What can hang from each mark
fuga: gevoti vare
liti: gevoti goza kuvel zotusak
kuleg: goza
zotusak: liti
goza: gava kuleg liti
gava: goza
gevoti: fuga

Each row was made from one small tree. The marks that hang from a mark follow it in brackets, in alphabetical order. Every link used is in the known rows. Write each row's tree.
Known rows
liti(gevoti goza(kuleg) kuvel zotusak): [-1.48 -2.27 -1.17  2.55 -1.80  1.90 -1.35  0.91  1.03 -0.88 -6.96  1.47
  5.53  2.29  0.81 -0.22  1.10 -2.45 -0.23 -1.41  1.18]
gevoti(fuga): [-0.49  0.64  0.56  0.83 -0.35  0.08  2.72  1.17  1.55 -2.21  1.15  1.33
  1.06  0.98  1.23  0.26  1.19 -0.02 -0.38  0.02  1.34]
zotusak(liti): [ 0.56  1.36  1.00 -0.19  0.89 -0.12  2.54  0.90  0.79 -1.06  0.03  1.15
  1.59  1.33  0.96  1.33  1.46 -0.08 -0.47 -0.29  1.40]
gava(goza(kuleg liti(gevoti kuvel zotusak))): [-0.41 -2.60 -1.11  3.41 -1.49  1.60 -4.20  0.01  3.31 -0.27 -2.95  2.34
  5.23  2.36  0.26 -0.86  0.73 -2.33 -0.13 -1.19  1.52]
goza(gava liti): [ 2.49  0.37  0.30  2.87  0.62  0.85 -0.75 -1.25  4.48 -0.13  2.93  2.10
  1.96  1.21  0.14  0.08  0.54 -0.04 -0.80 -1.22  1.29]
goza(kuleg liti(gevoti kuvel zotusak)): [ 1.21 -1.94 -1.18  2.75 -0.67  1.72 -2.19  0.43  3.20 -0.54 -4.01  2.23
  4.35  2.18  0.09 -0.78  0.69 -2.17 -0.12 -1.46  1.35]
liti(goza): [-1.95  0.20  0.20  1.54 -0.50  0.57 -0.44  0.58  0.74 -1.39 -0.81  1.14
  2.35  1.28  1.39  0.68  1.39 -0.28 -0.42 -0.77  1.35]
goza(gava kuleg liti(gevoti(fuga) kuvel)): [ 2.64 -1.36 -0.34  3.16 -0.90  1.79 -0.50 -1.64  5.65 -0.08 -2.73  2.18
  3.81  1.42 -0.36 -0.81  0.94 -1.24 -0.55 -1.09  1.03]
liti(gevoti(fuga) goza(kuleg)): [-0.82 -0.68  0.30  1.63 -2.57  1.49  0.04  0.05  2.02 -1.82 -4.38  1.22
  3.48  1.09  1.00 -0.11  1.81 -0.59 -0.43  0.06  1.44]
zotusak(liti(gevoti kuvel)): [ 0.02 -0.13  0.68 -0.39  0.52  0.44  3.19  1.13  0.90  0.07 -3.75  1.39
  3.30  2.14  0.60  0.56  1.30 -1.50 -0.41 -0.95  1.35]
zotusak(liti(gevoti goza kuvel)): [-1.03 -0.36  0.48  0.25 -0.11  0.80  2.12  1.43 -0.09  0.22 -5.35  0.94
  4.30  1.90  0.94  0.89  1.77 -1.46 -0.36 -1.30  1.54]
kuleg(goza(gava liti(gevoti zotusak))): [ 4.12 -0.36 -0.66  2.04 -0.75  1.78  1.09 -0.93  3.73  0.34  0.71  2.25
  3.26  2.16  0.14 -0.75 -0.28 -0.99 -0.13 -1.88  1.62]
gava(goza(kuleg liti(zotusak))): [ 0.12 -1.05 -0.81  3.75 -1.14  1.01 -4.90 -0.28  3.18 -1.41  0.79  2.13
  3.47  1.48  0.63 -0.12  0.87 -0.89 -0.23 -0.58  1.58]
zotusak(liti(gevoti)): [ 0.87  0.73  1.47 -0.59  0.04  0.43  3.49  1.00  0.95 -0.40 -1.48  1.28
  2.54  1.77  0.76  0.61  1.26 -0.62 -0.67 -0.33  1.64]
gava(goza): [-2.51 -0.26  0.46  1.52 -0.54  0.10 -1.42 -0.07  1.70 -1.28  1.87  1.68
  2.28  1.74  1.20  0.31  0.99 -0.46 -0.47 -0.16  1.30]
kuleg(goza): [-0.28  0.73 -0.45 -0.29 -0.04  0.38  1.08 -1.04  1.79 -1.59  0.08  1.48
  0.37  1.77  1.16  0.33  0.87  0.00  0.31 -0.71  0.98]
gevoti(fuga(vare)): [ 0.41  1.01  1.02  0.66 -0.25  0.16  2.56  1.65  2.91 -2.14  1.08  1.07
  0.78  0.75  1.50  0.51  0.00  0.12 -0.23  0.82  1.57]
liti(goza(kuleg)): [-1.66 -0.30 -0.38  2.09 -1.14  1.11 -2.89 -1.00  1.86 -1.78 -3.13  1.23
  2.71  1.20  1.06  0.65  1.75 -0.34 -0.36 -0.43  0.98]
goza(gava kuleg liti(gevoti kuvel)): [ 2.29 -1.62 -0.52  3.13 -0.35  2.00 -2.28 -2.49  5.62  0.60 -3.10  2.37
  4.13  1.95 -0.57 -0.74  0.78 -1.49 -0.67 -1.49  0.85]
liti(gevoti goza(gava kuleg) kuvel zotusak): [ 0.37 -2.39 -0.97  3.66 -1.77  2.35 -1.14 -0.47  2.46  0.06 -6.15  1.68
  6.53  2.42  0.25 -0.26  0.62 -2.48 -0.71 -1.78  0.96]
fuga(gevoti vare): [ 0.12  1.16  1.55  0.54  0.46  0.27  2.71  0.92  2.23 -2.10  1.77  0.47
  0.89  0.51  1.50  0.74 -0.61 -0.12 -0.57  0.74  1.73]

Which tree is each row?
[ 2.90 -0.65 -1.85  2.59  0.55  1.20 -0.25 -0.92  3.68  0.08 -0.05  2.12
  2.88  2.18  0.23 -0.12 -0.06 -1.30  0.34 -2.51  1.09] | kuleg(goza(gava liti(kuvel zotusak)))
[-0.02 -1.75 -1.50  4.02 -0.89  1.78 -2.11 -0.56  2.37 -0.62 -4.67  1.51
  5.51  1.96  0.50  0.43  0.82 -1.93 -0.50 -1.79  0.74] | liti(goza(gava kuleg) kuvel zotusak)
[ 0.92 -1.47 -0.61  2.23 -0.03  1.20  0.28  2.02  2.03 -0.09 -1.70  2.13
  3.91  2.26  0.42 -0.76  0.30 -2.13 -0.17 -1.81  1.73] | goza(liti(gevoti kuvel zotusak))
[ 1.13 -1.47 -0.28  3.53 -2.23  2.36 -0.91 -0.61  2.49 -0.38 -3.92  1.65
  5.80  1.95  0.39 -0.19  0.66 -1.58 -0.94 -1.13  1.26] | liti(gevoti goza(gava kuleg) zotusak)
[ 2.77 -0.11 -0.25  3.45  0.02  1.38 -3.06 -2.77  5.55 -0.58  0.72  2.13
  2.30  1.15 -0.21  0.05  0.95 -0.08 -0.72 -0.87  0.92] | goza(gava kuleg liti)
[-1.12 -2.20 -0.60  2.76 -1.17  1.44 -4.81 -1.52  4.25 -0.06 -2.75  2.31
  4.10  2.08  0.12 -0.74  1.27 -1.62 -0.19 -0.83  1.23] | gava(goza(kuleg liti(gevoti kuvel)))
[-0.45 -1.14  0.06  1.73 -1.67  1.29  2.49  3.81  1.19 -1.06 -4.31  0.92
  4.69  1.60  1.61 -0.03 -0.26 -2.01 -0.04 -0.53  2.00] | liti(gevoti(fuga(vare)) goza kuvel zotusak)
[ 2.95 -2.07 -1.04  3.91 -0.61  2.19 -1.73 -0.98  4.70  0.38 -3.03  2.39
  5.18  2.27 -0.46 -0.83  0.23 -2.17 -0.58 -1.88  1.12] | goza(gava kuleg liti(gevoti kuvel zotusak))
[-1.74 -1.79 -0.50  1.99 -1.16  1.35  0.95  2.38 -0.19 -0.42 -4.71  1.40
  5.29  2.42  1.13 -0.18  0.71 -2.41 -0.28 -1.74  1.53] | liti(gevoti goza kuvel zotusak)
[ 4.22 -0.95 -0.11  3.72 -1.68  1.96  0.36 -0.22  4.75 -0.71 -0.58  2.18
  4.29  1.31 -0.11 -0.84  0.43 -1.02 -0.71 -0.80  1.62] | goza(gava kuleg liti(gevoti(fuga) zotusak))
[-0.20 -1.11 -0.23  2.40 -2.90  1.70  0.50  1.62  1.03 -1.99 -4.43  1.22
  4.62  1.36  1.13 -0.25  1.26 -1.31 -0.37 -0.34  1.66] | liti(gevoti(fuga) goza(kuleg) zotusak)
[ 1.88 -0.08  0.79  1.74 -1.25  1.74  0.14 -1.68  2.84  0.26 -4.63  1.21
  4.82  1.45  0.23  0.85  1.70 -0.65 -1.04 -0.71  1.26] | zotusak(liti(gevoti goza(gava kuleg)))
[ 0.59 -0.96  0.25  1.13 -0.94  0.96  3.82  3.60  2.10 -1.25 -2.65  1.33
  3.68  1.86  1.27 -0.36 -0.66 -2.01 -0.09 -0.18  1.73] | liti(gevoti(fuga(vare)) kuvel zotusak)
[ 3.26 -1.23 -1.41  2.15 -0.31  1.77  0.81 -0.80  3.80  0.76 -1.53  2.31
  4.01  2.57 -0.01 -0.81 -0.26 -1.87  0.11 -2.51  1.33] | kuleg(goza(gava liti(gevoti kuvel zotusak)))
[ 2.62 -1.44 -1.56  4.30  0.21  1.59 -2.80 -1.05  4.60 -0.27 -1.62  2.27
  4.17  1.85 -0.21 -0.14  0.42 -1.67 -0.40 -1.86  0.91] | goza(gava kuleg liti(kuvel zotusak))
[ 0.47 -1.08  0.16  2.76 -1.94  2.12 -1.48 -2.21  3.51 -0.17 -3.85  1.63
  4.66  1.72  0.28 -0.03  1.13 -0.85 -1.02 -0.79  0.99] | liti(gevoti goza(gava kuleg))
[ 1.56 -0.43  0.53  1.25 -0.19  0.94  1.39  1.78  4.33 -0.55 -1.28  1.62
  2.24  1.15  0.77 -0.46 -0.15 -1.02  0.00 -0.24  1.88] | goza(liti(gevoti(fuga(vare)) kuvel))
[ 3.31 -0.56  0.66  2.39 -0.11  1.35  1.70  0.37  5.89  0.43 -0.42  1.86
  3.15  1.27  0.25 -0.54 -0.57 -1.08 -0.48 -0.62  1.64] | goza(gava liti(gevoti(fuga(vare)) kuvel))
[-0.69 -0.78  0.70  2.06 -1.03  0.86 -2.09 -0.24  3.23 -0.09  1.80  2.18
  3.01  1.74  0.62 -0.62  0.83 -0.71 -0.57 -0.58  1.93] | gava(goza(liti(gevoti)))
[ 1.57 -0.52 -0.41  3.00  1.18  0.88 -0.87 -1.12  4.36  0.32  0.75  2.13
  2.71  1.62  0.01 -0.02  0.56 -0.93 -0.54 -1.82  0.98] | goza(gava liti(kuvel))
[-1.31 -1.53 -0.35  1.94 -1.73  1.18  2.82  3.35 -0.12 -1.05 -4.32  1.19
  5.07  1.86  1.32 -0.30  0.93 -2.14 -0.17 -1.29  1.71] | liti(gevoti(fuga) goza kuvel zotusak)
[ 3.45 -0.45  0.14  2.37 -1.60  1.66 -0.18  1.58  4.59 -1.63 -1.38  1.69
  3.02  0.94  0.68 -0.57 -0.27 -0.86 -0.10  0.42  2.05] | goza(kuleg liti(gevoti(fuga(vare)) zotusak))
[ 2.83 -0.25  0.72  2.50 -0.19  1.46  0.33 -1.14  4.48  0.57  1.51  2.27
  3.01  1.65 -0.07 -0.58  0.37 -0.56 -0.96 -1.22  1.54] | goza(gava liti(gevoti))
[ 1.93 -1.13  0.08  2.62  0.33  1.45  0.14 -0.96  4.38  1.03 -0.76  2.30
  3.71  2.06 -0.21 -0.67  0.36 -1.49 -0.72 -1.85  1.23] | goza(gava liti(gevoti kuvel))
[ 1.11 -0.94  0.09  1.89 -0.76  1.75 -0.05 -1.51  2.87  0.71 -6.79  1.32
  5.60  1.90  0.07  0.77  1.71 -1.51 -0.72 -1.33  0.96] | zotusak(liti(gevoti goza(gava kuleg) kuvel))
[-1.27 -0.92  0.09  1.67 -1.92  1.69 -1.77 -0.82  1.95 -1.12 -4.73  1.40
  3.76  1.62  0.81 -0.04  1.59 -0.89 -0.56 -0.41  1.21] | liti(gevoti goza(kuleg))
